Every row comes from one small tree of marks. The marks that hang from a mark follow it in brackets, in the order of their numbers. Every link used is in the known rows. Which tree was each row made from?
Known rows:
j_180[j_161[j_235 j_266] j_613 j_847[j_18]]: [ 0.27  2.52 -0.86  0.40 -1.07  0.63 -3.44 -0.62 -0.70  2.69 -0.53 -2.01
 -0.77 -0.04 -1.12 -0.97  0.46 -1.04  1.08 -3.46 -0.85]
j_235[j_161[j_18]]: [-0.02  0.86  1.41 -0.99 -0.27 -1.51 -0.88  0.04 -0.33  0.50  0.03  0.08
  0.24  1.01 -0.33 -0.10 -0.02 -0.26  0.37 -1.80  0.02]
j_161[j_18 j_235[j_847]]: [-0.38  2.66  0.80 -0.05  0.03 -2.64 -3.58  0.69 -0.47  0.10 -0.42 -0.58
 -0.35  0.30 -0.46 -0.19  1.04  0.02 -0.35 -0.26 -0.29]
j_180[j_161[j_18] j_613]: [ 0.82  0.95 -0.26  0.38 -1.43  0.22 -0.23 -0.49 -0.25  1.10  0.00 -0.54
  0.01  0.20 -0.87 -0.06  0.59 -0.87  0.28 -0.76 -0.31]
j_161[j_18 j_187[j_764] j_235]: [-0.70  2.04  0.98  1.16  0.02 -1.84 -6.79  0.46 -0.95  2.18  0.39 -0.53
  0.46 -0.48 -0.72 -0.63 -0.06 -0.31  0.12 -0.69  0.23]
j_161[j_235]: [-0.07  0.82  0.30  0.28  0.19 -0.25 -2.66  0.28 -0.07  0.57  0.25 -0.85
  0.28  0.17 -0.28 -0.31 -0.59  0.04 -0.10 -0.17 -0.32]
j_180[j_161[j_235] j_847[j_18]]: [ 0.08  1.72 -1.15  0.51 -0.79 -1.29 -2.11 -0.32 -1.21  2.75 -0.44 -0.99
 -0.40 -0.12 -0.96 -0.17 -0.80 -0.34  0.74 -1.68 -0.53]
j_235[j_161[j_18 j_187[j_764] j_266] j_847]: [-1.36  2.02  2.57 -0.86  0.11 -2.09 -4.24  0.83 -0.54  1.38 -0.69  0.25
  0.15 -0.57 -0.74 -0.49  2.32 -0.62  0.64 -2.22  0.49]
j_764[j_187 j_266]: [-0.24  1.25 -0.31 -0.71  0.33  2.24  0.58  0.01 -0.41 -1.78  0.07 -0.47
 -0.49 -0.94 -0.23 -0.24 -0.16 -0.24  0.27  2.01  0.05]
j_180[j_161[j_18 j_235] j_613 j_847]: [ 0.50  1.88 -0.29  0.98 -1.48 -0.97 -3.95 -0.30 -0.63  2.44 -0.60 -1.79
 -0.19  0.33 -1.43 -0.71 -0.50 -1.03  0.76 -1.85 -0.83]
j_180[j_613 j_847]: [ 0.37 -0.25 -0.72  0.71 -1.23 -0.06 -0.65 -0.12  0.00  0.82 -0.72 -0.91
 -0.62 -0.05 -0.26 -0.44 -0.01 -0.77  0.65 -1.95 -0.30]
j_350[j_613]: [ 0.02  0.32  0.53 -0.65 -0.52  0.31  0.24  0.09  0.48  0.20 -0.02 -0.88
  0.13  0.35 -0.62 -0.15  0.11 -0.03 -0.76 -0.92 -0.12]
j_180[j_161[j_18] j_613 j_847]: [ 0.56  1.09 -0.67  0.64 -1.63 -0.77 -1.33 -0.59 -0.56  1.87 -0.80 -1.00
 -0.48  0.23 -1.12 -0.41  0.13 -1.09  0.89 -1.71 -0.50]
j_161[j_18 j_187[j_764] j_266]: [-1.11  2.27  1.34  0.32  0.49 -0.52 -5.99 -0.05 -0.51  1.61  0.01 -0.21
 -0.08 -0.35 -0.49 -1.01  1.37 -0.56  0.52 -1.10  0.35]
j_235[j_161[j_266] j_847[j_18]]: [-0.54  1.80  0.98 -1.76 -0.02 -1.06  0.57  0.40 -0.40  0.27 -0.65  0.22
 -0.66  0.02 -0.07  0.00  2.22 -0.16  0.39 -3.16  0.08]
j_187[j_764]: [-0.85 -0.30  0.10  0.57 -0.26  0.72 -0.82 -0.13 -0.16  1.94 -0.52  0.30
 -0.01 -0.57 -0.46  0.17  0.17 -0.16 -0.01  0.12  0.33]
j_161[j_18 j_187[j_764[j_266]] j_235[j_847]]: [-1.23  2.65  0.55  0.22  0.35 -1.35 -4.23  0.85 -0.95  0.88 -0.25 -1.09
 -0.36 -1.42 -0.57 -0.43  1.29 -0.34 -0.05  0.75  0.04]
j_764[j_266]: [-0.32  0.22 -0.62 -0.63  0.48  1.69  1.76 -0.26 -0.07 -0.67  0.06 -0.89
 -0.41 -0.37  0.20 -0.12  0.03 -0.12  0.13  1.20 -0.24]
j_235[j_161]: [ 0.00 -0.65  1.10 -0.95 -0.21 -0.38  0.81  0.22  0.00  0.35  0.02  0.14
  0.57  0.28 -0.19  0.11 -0.39 -0.15  0.38 -1.35  0.06]
j_613[j_350]: [ 0.19 -0.22  0.79 -0.07 -0.18  0.26 -0.45 -0.04  0.77  1.04 -0.49  0.40
 -0.16 -0.08 -0.35 -0.09  0.87 -0.24  0.42 -1.04  0.17]
j_180[j_161[j_18 j_187 j_235 j_266] j_613]: [ 0.53  2.93  1.00  0.48 -0.39 -0.13 -6.51 -0.01 -0.36  1.06  0.80 -1.83
  0.52 -0.23 -1.10 -1.29  0.90 -1.07  0.69 -1.89 -0.56]
j_235[j_161[j_18 j_187 j_266] j_847]: [-0.52  2.31  2.54 -1.45  0.44 -2.76 -3.53  0.89 -0.39 -0.59 -0.13 -0.07
  0.12 -0.05 -0.28 -0.64  2.08 -0.47  0.57 -2.38  0.13]
j_235[j_161[j_18 j_266]]: [-0.52  1.88  2.10 -1.54  0.40 -0.56 -2.69 -0.15 -0.02  0.50 -0.09 -0.43
  0.06  1.18 -0.46 -0.72  0.82 -0.46  0.71 -2.48 -0.20]
j_180[j_613]: [ 0.65 -0.31 -0.43  0.47 -0.98  0.79  0.58 -0.10  0.25  0.00  0.07 -0.48
 -0.13 -0.10  0.02 -0.14  0.54 -0.54  0.04 -1.19 -0.12]

Write each row's tree:
[-1.16  1.11  1.27 -1.00 -0.05 -1.54 -0.81  0.75 -0.98  0.72 -0.48 -0.10
 -0.04 -1.25 -0.50 -0.02  1.53 -0.55  0.48 -0.43  0.42]  j_235[j_161[j_18 j_187[j_764[j_266]]] j_847]
[-0.06  1.29  1.93 -0.94 -0.31 -3.99 -1.55  1.12 -0.67 -0.49  0.02  0.40
  0.36 -0.22 -0.17  0.02  1.37 -0.25  0.25 -1.78  0.36]  j_235[j_161[j_18 j_187] j_847]
[-0.81  3.73  1.55 -0.61  0.67 -1.52 -5.22  0.51 -0.19  0.23 -0.58 -1.04
 -0.62  0.56 -0.59 -0.89  1.79 -0.16 -0.05 -0.94 -0.50]  j_161[j_18 j_235[j_847] j_266]
[-1.06  0.11  2.12 -0.48  0.31  0.25 -3.54  0.33 -0.20  1.71  0.02  0.00
  0.78 -0.78 -0.55 -0.60  0.65 -0.60  0.94 -2.03  0.47]  j_235[j_161[j_187[j_764] j_266]]
[-0.65  0.50  0.68 -0.27 -0.84 -2.51  0.00  0.98 -1.19  1.65 -0.39  1.08
 -0.01 -1.47 -0.22  0.59  1.69 -0.27  0.33 -2.65  0.83]  j_235[j_161[j_187[j_764]] j_847[j_18]]
[ 1.03  0.92  0.39  0.91 -1.67 -1.72 -3.47 -0.20 -0.09  2.43 -0.63 -0.66
 -0.18 -0.57 -1.26 -0.77  1.21 -1.44  1.44 -2.89 -0.04]  j_180[j_161[j_18 j_187] j_613[j_350] j_847]
[ 1.01  0.71 -1.62  1.00 -1.78 -1.17 -0.64 -0.17 -1.16  1.53  0.04 -0.61
 -0.39 -1.12 -0.46 -0.24  0.42 -1.01  1.06 -2.99 -0.06]  j_180[j_161[j_187] j_613 j_847[j_18]]
[-0.93  0.76  1.08 -0.70  0.09 -0.16 -1.77  0.10 -0.84  1.28  0.17 -0.45
  0.30 -0.71 -0.40 -0.34  0.15 -0.64  0.68 -0.68  0.35]  j_235[j_161[j_18 j_187[j_764[j_266]]]]
[-0.59  3.32  0.31 -0.53  0.42 -0.93 -2.96  0.46 -0.50  0.44 -0.42 -0.75
 -0.94 -0.12 -0.24 -0.45  1.93  0.01 -0.09 -1.92 -0.33]  j_161[j_235[j_847[j_18]] j_266]
[-0.11  0.70 -0.13  0.58 -0.45 -0.92 -2.80 -0.08 -0.59  2.27 -0.63 -1.25
  0.23 -0.23 -1.30 -0.39 -1.35 -0.40  0.69 -0.18 -0.66]  j_180[j_161[j_235] j_847]
[ 0.43  1.39  0.42  0.30 -0.28 -1.82 -2.37  0.02 -0.86  0.41  0.58 -0.03
  0.58 -0.43 -0.68 -0.19  0.24 -0.43  0.39  0.11  0.09]  j_180[j_161[j_18 j_187]]
[-1.42  3.46  1.91  0.35  0.56 -2.05 -7.74  0.88 -0.61  1.51 -0.43 -0.71
 -0.14 -0.79 -0.88 -0.96  1.95 -0.40  0.23 -0.99  0.10]  j_161[j_18 j_187[j_764] j_235[j_847] j_266]
[-0.78  2.20  2.24 -1.79  0.26 -1.68 -1.79  0.46 -0.06  0.01 -0.85 -0.05
 -0.30  0.72 -0.48 -0.45  2.10 -0.35  0.42 -2.13 -0.12]  j_235[j_161[j_18 j_266] j_847]
[-0.37  3.41  0.57 -0.23  0.53 -2.22 -4.58  0.90 -0.75 -0.15  0.29 -0.75
 -0.47 -0.81  0.03 -0.68  2.04 -0.10  0.12 -2.25 -0.06]  j_161[j_187 j_235[j_847[j_18]] j_266]
[-1.04  1.59  2.42 -0.56  0.27 -0.99 -5.24  0.14 -0.48  1.99  0.05 -0.08
  0.50 -0.11 -0.69 -0.85  1.02 -0.71  0.89 -2.55  0.40]  j_235[j_161[j_18 j_187[j_764] j_266]]
[ 0.47  1.46 -0.42  0.04 -1.42  1.07 -1.15 -0.91  0.16  3.16 -1.30 -0.80
 -1.21 -0.23 -1.18 -0.74  1.99 -1.33  1.56 -4.37 -0.34]  j_180[j_161[j_266] j_613[j_350] j_847[j_18]]
[-1.03  2.27  0.28  0.56  0.50 -0.23 -5.27  0.18 -0.99  1.55  0.41 -1.36
  0.06 -0.93 -0.53 -0.81  0.03 -0.44  0.23  0.60 -0.04]  j_161[j_18 j_187[j_764[j_266]] j_235]
[ 0.71  2.01  1.01  0.34 -1.52 -1.07 -2.51  0.43  0.39  2.17 -0.94 -0.64
 -0.23 -0.26 -1.56 -0.19  2.21 -0.93  0.35 -1.83 -0.41]  j_180[j_161[j_18 j_235[j_847]] j_613[j_350]]
[-0.11  2.29 -0.44 -0.03 -0.30 -1.85 -1.05  0.68 -0.79  0.47 -0.26 -0.24
 -0.71 -0.35 -0.06  0.24  1.19  0.23 -0.34 -1.18 -0.16]  j_161[j_235[j_847[j_18]]]
[-0.36  3.44  1.60  0.05  0.97 -1.60 -7.95  0.32 -0.44  0.13  0.82 -1.36
  0.22  0.31 -0.32 -1.44  0.56 -0.34  0.41 -1.46 -0.31]  j_161[j_18 j_187 j_235 j_266]
[-0.25  2.61  1.26 -0.29  0.78 -1.36 -5.21  0.06 -0.29 -0.34  0.58 -0.51
 -0.05  0.16 -0.04 -1.12  1.30 -0.39  0.47 -1.20  0.07]  j_161[j_18 j_187 j_266]
[-0.95  2.47  1.21  0.90 -0.13 -2.97 -5.94  1.11 -0.95  1.68 -0.26 -0.27
  0.06 -0.99 -0.71 -0.29  1.27 -0.21 -0.14 -0.35  0.28]  j_161[j_18 j_187[j_764] j_235[j_847]]
[ 0.12  2.39  0.88  0.56  0.27 -2.60 -6.07  0.50 -0.77  0.20  0.96 -0.88
  0.44  0.10 -0.24 -0.77 -0.14 -0.15  0.08 -0.82 -0.12]  j_161[j_18 j_187 j_235]
[-0.31  1.88  1.30 -1.42  0.10 -2.16 -1.05  0.86 -0.64 -0.29  0.04  0.19
 -0.23 -0.72  0.19 -0.22  2.33 -0.30  0.63 -3.43  0.34]  j_235[j_161[j_187 j_266] j_847[j_18]]
[-0.30  1.18  1.54 -1.27 -0.42 -2.79 -0.04  0.66 -0.34  0.06 -0.68  0.41
 -0.09  0.48 -0.42  0.24  1.33 -0.18  0.12 -1.47  0.06]  j_235[j_161[j_18] j_847]
[-1.19  3.10  0.57  0.41  0.31 -1.27 -5.30  0.82 -0.95  1.83 -0.28 -0.38
 -0.49 -1.40 -0.41 -0.50  2.16 -0.25  0.15 -1.94  0.27]  j_161[j_187[j_764] j_235[j_847[j_18]] j_266]
[-0.59  3.35  1.27 -0.30  0.84 -0.57 -6.30 -0.11 -0.10  0.84  0.14 -1.41
 -0.22  1.05 -0.55 -1.22  0.53 -0.25  0.18 -1.15 -0.56]  j_161[j_18 j_235 j_266]
[-0.79  2.21  1.19 -0.52  0.76 -0.54 -3.80  0.68  0.18  0.07 -0.62 -1.00
 -0.33 -0.15 -0.53 -0.61  1.41 -0.06 -0.06 -0.41 -0.44]  j_161[j_235[j_847] j_266]
[-1.31  0.50  2.33 -0.79  0.16 -0.99 -2.61  1.05 -0.20  1.16 -0.71  0.29
  0.41 -1.31 -0.62 -0.28  1.93 -0.48  0.63 -1.83  0.52]  j_235[j_161[j_187[j_764] j_266] j_847]
[-1.37  1.98  1.53  0.40  0.62 -0.96 -6.14  1.10 -0.31  1.39 -0.46 -0.69
  0.15 -1.47 -0.76 -0.72  1.67 -0.31  0.14 -0.62  0.13]  j_161[j_187[j_764] j_235[j_847] j_266]
[-0.84 -0.51  1.67 -0.24 -0.51 -2.07 -0.84  1.22 -0.52  1.25 -0.57  0.83
  0.62 -1.57 -0.52  0.37  1.22 -0.31  0.36 -1.28  0.70]  j_235[j_161[j_187[j_764]] j_847]
[ 0.09  2.05 -0.60 -0.02 -0.70 -1.45 -0.03  0.47 -0.99  1.23 -0.37 -0.27
 -0.31 -0.70 -0.78  0.47  1.03  0.02 -0.12 -0.56 -0.27]  j_180[j_161[j_235[j_847[j_18]]]]
